What can hang from each mark:
bano: binu punad seri
bute: punad
seri: bute nebef
nebef: seri
binu: bano bute nebef
punad: bano bute nebef

Every row comes from one small tree of marks. The marks that hang from a mark follow it in brackets, in alphabetical order. Every link used is in the known rows. Which tree was each row made from?
Known rows:
punad(bute nebef): -26.5,6.8,-8.2,-9.0,28.8,23.8,-9.1,25.5,-12.0,7.2,11.4,2.2,13.2,-5.9,3.6,-0.7,8.8,-1.3,2.7,16.6,29.3,-16.4,-49.5,12.1,29.8
seri(bute nebef): -8.4,45.1,-0.7,6.7,37.5,19.4,-9.5,1.8,-17.1,6.4,24.8,12.7,-1.5,-9.5,28.2,-3.9,9.9,6.7,10.6,33.2,26.7,-19.6,-34.1,17.8,26.9
nebef(seri(bute)): -16.8,28.9,-4.8,-3.7,33.1,25.4,-9.1,2.6,1.8,-2.8,19.3,19.8,-1.8,-7.7,11.6,9.3,4.1,9.5,21.5,27.7,41.0,-5.3,-24.4,20.8,26.4
binu(bano(punad) bute): -19.1,-2.9,-5.6,11.2,9.0,21.9,-13.8,20.6,-0.8,6.2,2.3,2.5,6.5,-43.9,13.0,8.8,16.3,-15.5,15.6,31.9,25.0,-18.0,-61.2,11.5,52.2
bute(punad): -11.6,16.8,-11.8,8.7,22.6,21.1,0.5,15.9,7.8,15.2,22.2,5.5,-6.5,-15.4,28.0,-6.6,12.9,-4.1,-14.7,-1.2,25.9,-25.2,-20.0,11.3,33.5
binu(bano(seri(bute nebef))): -9.2,51.7,1.4,12.2,28.6,34.6,-23.9,-4.4,-34.4,28.5,22.1,3.2,-6.2,-28.0,21.9,-9.4,9.7,-5.8,22.7,37.5,22.8,-12.0,-46.0,22.5,34.2
bano(binu punad seri): -49.4,16.2,1.9,11.1,28.1,45.7,-8.2,7.4,-10.5,-7.4,15.1,-7.1,-17.1,-34.6,20.2,10.8,10.6,11.5,-3.3,12.3,28.9,-8.7,-45.5,6.5,30.8
punad(bano bute nebef): -16.9,-2.7,-2.3,-10.4,31.6,25.9,-12.9,29.9,-12.3,29.3,12.1,0.5,17.4,-11.3,1.4,0.8,18.3,-1.7,-1.2,12.2,27.8,-26.0,-61.6,15.7,36.0
punad(bano): -5.0,6.9,-4.4,-1.8,23.3,24.2,-11.0,18.1,0.5,24.9,21.2,4.6,3.1,-24.2,17.6,7.9,15.8,-3.4,-3.5,4.1,23.4,-24.2,-42.7,18.9,36.9
binu(nebef): -16.0,13.8,-11.2,-0.9,37.9,23.3,-15.5,9.7,-6.4,-2.4,9.4,8.0,-5.9,-12.2,15.0,7.5,8.0,-2.9,5.3,3.9,24.3,-12.2,-27.3,10.2,40.2
bano(binu punad(nebef(seri))): -60.1,5.6,14.9,-4.4,33.3,34.0,-11.1,9.0,-18.5,-14.5,10.5,0.9,2.7,-21.0,-4.8,6.9,3.8,21.2,11.8,9.4,44.5,-0.5,-43.0,1.9,25.9
seri(bute(punad(bano)) nebef): 2.4,34.4,4.4,15.8,42.4,20.1,-3.1,12.8,-16.3,38.6,27.6,7.9,2.3,-9.1,34.9,-16.3,23.7,1.7,-7.6,20.5,30.9,-45.5,-33.5,19.9,36.4
bute(punad(bano nebef)): -11.1,4.0,8.1,8.0,33.5,29.8,-7.0,21.8,-11.3,40.9,27.0,-0.6,10.9,-12.4,17.1,-13.3,24.0,0.6,-20.1,-9.8,31.9,-36.2,-35.1,17.7,42.7
seri(nebef): -12.2,38.4,-0.2,0.2,26.0,14.5,-10.8,5.6,-18.4,8.9,19.4,4.4,-5.6,-16.5,19.5,-3.7,3.3,-1.8,4.4,18.9,23.0,-16.1,-34.6,8.3,26.2
punad(bute nebef(seri)): -28.9,13.1,-0.9,-21.4,30.2,21.4,-10.4,21.2,-9.5,-0.3,5.2,10.1,11.6,-2.5,-7.4,2.0,-3.2,1.8,19.3,23.5,42.3,-4.3,-43.1,9.7,24.9
punad(nebef): -25.8,13.4,-1.5,-0.2,26.2,31.6,-10.3,12.2,-16.5,6.2,23.2,4.3,8.9,-12.4,8.5,1.7,7.9,7.4,-3.5,2.9,26.5,-12.6,-37.5,17.4,32.9
bute(punad(bano)): -2.0,6.8,-5.3,8.2,26.4,23.6,-2.1,24.1,4.9,37.0,22.1,3.6,-0.1,-18.3,27.5,-6.8,21.3,-5.6,-18.9,-5.4,27.5,-36.3,-31.2,15.9,40.6
punad(bano(binu) bute nebef(seri)): -37.4,5.8,11.3,-23.6,36.6,31.2,-10.6,27.8,-12.0,22.0,3.5,0.1,17.1,-10.6,-13.3,0.7,7.5,7.0,25.6,16.7,40.8,-9.0,-55.4,-2.2,29.1
seri(bute(punad)): -8.7,23.4,-10.9,16.7,33.0,25.5,4.0,11.0,6.5,13.9,25.1,10.1,-4.9,-5.5,33.3,-7.0,22.3,4.6,-9.1,11.6,28.7,-25.6,-19.3,19.6,33.3
seri(bute(punad) nebef): -7.1,44.9,-3.8,15.9,37.7,20.0,-0.6,7.1,-15.4,17.7,27.7,8.3,-4.5,-4.5,35.6,-17.7,17.9,6.6,-2.5,23.1,30.0,-33.0,-21.6,15.4,30.9

Write each row's tree:
-52.4,0.9,-10.0,-0.1,44.9,25.6,-6.0,27.0,-5.4,-16.9,-9.0,-0.9,-6.9,-18.9,7.4,9.9,15.4,3.0,6.1,18.6,25.6,-15.7,-52.3,-7.9,36.7
bano(binu(nebef) punad(bute))
-43.6,-4.6,-5.4,-8.3,18.0,15.8,-18.4,21.8,-17.4,7.1,-1.3,11.4,12.0,-29.5,-12.0,3.3,2.6,-7.4,18.1,27.1,39.1,-10.9,-60.9,9.1,35.2
binu(bano(punad(bute nebef(seri))))
-31.3,27.9,-7.6,6.9,19.7,20.3,-21.0,15.3,-31.3,16.4,2.0,-1.1,-5.6,-40.7,13.7,-3.4,4.8,-17.9,9.5,41.9,25.3,-20.2,-68.8,10.4,34.1
binu(bano(punad(bute) seri(nebef)))
-26.4,22.5,6.7,-4.2,38.6,31.6,-11.2,2.8,-13.9,2.0,21.9,17.0,11.3,-1.0,2.1,4.1,6.2,18.0,21.3,22.2,45.4,-5.5,-31.2,23.6,29.2
punad(nebef(seri(bute)))
1.4,9.6,-8.7,9.7,11.3,23.6,-7.2,24.3,6.6,28.9,7.4,-2.2,4.1,-31.1,20.5,-11.4,17.9,-22.3,12.7,17.9,26.5,-23.9,-41.2,6.1,53.4
binu(bano bute(punad))
-24.9,28.1,6.1,8.3,60.0,56.6,-18.6,6.8,-19.4,18.7,15.6,-5.7,-8.5,-15.3,20.8,5.4,26.5,15.3,18.7,13.7,30.1,-13.0,-41.8,15.5,45.4
punad(bano(binu(nebef) seri(bute)))
-35.1,7.0,-13.0,7.2,27.1,29.6,-10.2,22.7,-4.2,-3.2,3.9,2.7,-7.8,-24.0,18.9,12.2,5.0,-0.8,-4.1,31.8,34.2,-18.6,-58.2,18.3,33.2
bano(punad(bute) seri)
-11.9,27.3,-5.3,7.6,35.0,23.8,-0.2,7.3,8.8,7.7,20.4,19.2,-4.5,-2.1,23.4,-6.8,10.3,7.7,8.3,19.5,45.8,-16.6,-13.5,17.8,33.2
nebef(seri(bute(punad)))
-22.0,46.3,13.1,9.3,39.6,45.1,-3.6,21.3,-22.2,17.0,11.8,-18.5,-11.9,-13.4,30.4,-18.1,11.7,2.4,22.3,30.8,37.7,-19.5,-39.5,-6.4,40.4
bano(binu(bute(punad)) seri(nebef))
-31.9,52.8,9.9,0.6,35.9,40.6,-14.0,3.6,-32.0,10.2,19.9,-14.7,-16.3,-20.5,19.5,-5.0,2.0,6.7,12.2,18.7,24.6,-6.1,-40.2,-0.2,22.5
bano(binu seri(nebef))
-27.3,14.9,7.1,-2.9,30.9,24.5,-7.0,13.7,-7.8,10.8,20.8,8.5,5.5,-3.9,8.1,-9.7,3.2,6.9,1.2,-0.2,46.3,-12.7,-19.7,11.5,34.7
bute(punad(nebef(seri)))
-19.4,22.8,7.1,2.2,42.5,36.0,0.1,15.1,4.6,25.8,20.3,7.8,-1.3,-9.1,18.4,-9.4,21.4,12.6,14.8,11.5,41.2,-22.0,-23.3,4.6,31.6
nebef(seri(bute(punad(bano(binu)))))
-52.5,2.1,-11.5,-1.4,26.2,23.5,-0.3,23.4,5.0,-9.6,3.1,-0.7,-2.6,-27.6,8.4,9.4,12.4,4.7,-0.4,22.9,23.9,-16.2,-54.4,-5.7,26.0
bano(binu punad(bute))
-39.1,-4.1,-1.0,10.8,14.7,24.5,-19.7,8.3,-20.9,12.8,13.3,4.9,10.9,-40.4,2.6,2.3,14.0,-4.4,-4.9,7.1,22.4,-17.5,-56.3,15.5,40.4
binu(bano(punad(nebef)))
-1.3,40.8,4.1,13.9,21.7,34.7,-15.8,19.6,-25.7,36.3,10.0,-11.5,-5.6,-29.6,28.0,-20.5,11.1,-19.4,21.5,33.6,30.7,-22.3,-48.2,7.9,50.5
binu(bano(seri(nebef)) bute(punad))
-14.0,11.4,9.2,9.7,38.0,47.2,-11.1,21.3,-18.0,42.1,27.6,-5.8,2.3,-15.5,22.3,-11.2,20.1,4.8,-15.7,-4.9,36.6,-30.0,-40.5,26.4,44.0
bute(punad(bano(seri) nebef))
-34.3,30.6,-3.3,5.9,32.1,21.0,-12.6,18.8,-25.8,-2.6,7.1,-2.0,-9.5,-21.8,21.0,2.5,3.3,0.3,0.9,41.8,32.5,-21.6,-58.5,14.6,29.4
bano(punad(bute) seri(nebef))
-49.4,7.3,19.7,10.6,37.2,59.2,-12.5,19.2,-22.6,-7.1,9.7,-15.4,2.7,-24.8,11.4,7.2,16.5,19.1,19.0,27.3,41.6,-6.5,-63.3,8.0,43.5
bano(binu(bute) punad(nebef) seri)
-32.2,-7.3,-19.7,3.2,27.1,10.7,-21.5,21.6,-10.5,3.9,-11.8,8.7,1.8,-33.0,3.7,5.5,13.2,-19.6,7.4,22.2,22.3,-19.5,-57.3,6.3,47.7
binu(bano(punad(bute)) nebef)
-43.8,-5.8,-5.5,-1.2,26.5,20.4,-7.7,25.9,-12.3,-5.4,6.2,6.7,10.8,-17.6,6.8,7.3,10.6,4.9,-8.0,21.2,31.3,-24.0,-58.9,14.4,32.5
bano(punad(bute nebef))
-3.6,19.0,0.6,4.0,38.9,23.9,-3.0,14.9,6.4,30.6,22.3,16.7,0.9,-6.3,23.7,-3.8,18.7,6.2,6.4,15.5,47.8,-29.7,-21.6,23.0,38.5
nebef(seri(bute(punad(bano))))
-49.1,-1.4,15.4,5.6,33.8,43.0,-6.7,20.9,-14.2,-9.8,9.2,-10.6,13.4,-23.1,6.0,7.0,20.3,15.5,16.1,23.4,37.2,-16.4,-58.7,-2.0,42.1
bano(binu(bute) punad(nebef))
-33.6,14.5,17.4,-7.0,37.4,42.1,-1.1,26.7,-6.6,5.7,8.5,-6.7,9.0,-3.9,4.9,-10.6,10.8,10.5,27.7,15.4,50.2,-9.1,-34.0,-8.0,40.1
bano(binu(bute(punad(nebef(seri)))))
-14.5,40.7,10.4,14.9,46.0,30.6,-0.9,12.4,-17.7,38.1,27.0,-2.0,-2.1,-13.0,31.8,-20.4,29.9,10.8,2.3,15.9,29.1,-36.6,-33.5,3.5,30.9
seri(bute(punad(bano(binu))) nebef)
-19.1,26.1,8.0,15.7,22.1,29.1,-21.0,11.2,-32.3,14.0,5.1,-7.7,-4.0,-43.1,21.3,0.5,9.8,-9.6,24.5,47.4,33.8,-17.1,-65.2,15.4,50.2
binu(bano(punad seri(nebef)) bute)
-42.1,14.4,7.6,21.9,45.6,48.7,-13.8,2.0,-27.7,-3.0,24.4,6.6,2.3,-16.0,20.2,6.4,18.7,21.6,-1.9,23.5,39.4,-18.3,-49.4,33.2,36.9
bano(punad(nebef) seri(bute))
-59.3,11.5,13.4,10.3,37.4,54.1,-11.8,8.4,-26.0,-2.6,18.0,-9.4,-3.2,-27.2,10.5,4.2,12.0,21.0,-1.5,7.4,33.1,-7.5,-51.8,9.4,31.8
bano(binu punad(nebef) seri)
-23.9,4.4,-1.3,12.8,31.4,38.5,-26.0,15.7,-17.7,2.3,-5.0,-4.1,-5.0,-37.4,15.0,10.5,14.0,-10.0,23.7,32.4,32.4,-12.8,-61.1,18.0,65.2
binu(bano(punad seri) bute nebef)
-33.7,-4.9,11.6,-1.0,18.4,26.9,-19.2,18.2,-16.9,2.4,0.3,4.6,16.8,-32.2,-6.0,5.8,9.0,-0.4,33.9,33.4,46.7,-8.7,-59.8,12.0,51.5
binu(bano(punad(nebef(seri))) bute)
-9.9,12.8,-9.4,-4.4,30.1,34.5,-12.9,27.9,-2.5,27.4,8.7,-1.4,-2.6,-19.9,16.7,6.1,11.6,-7.4,2.6,22.3,27.8,-22.5,-58.9,20.7,34.8
punad(bano(seri) bute)
-18.1,18.3,-0.1,16.8,38.1,35.1,0.1,10.3,-10.1,16.7,29.0,6.2,5.9,-0.5,23.9,-13.9,25.5,12.5,-10.0,7.8,33.7,-27.0,-25.4,20.1,36.5
seri(bute(punad(nebef)))
-30.0,35.0,0.0,18.6,60.9,53.5,-6.1,8.3,-13.3,7.2,15.4,-4.8,-18.6,-4.8,31.7,-10.4,22.2,13.4,10.0,7.0,31.9,-15.0,-23.9,7.6,43.9
bano(binu(nebef) seri(bute(punad)))
-23.1,3.1,19.4,-4.4,36.1,47.3,-10.5,29.5,-12.8,22.1,13.9,-13.5,20.1,-18.3,4.5,2.1,26.9,11.8,23.0,14.1,31.5,-17.8,-60.9,1.4,46.4
punad(bano(binu(bute)) nebef)
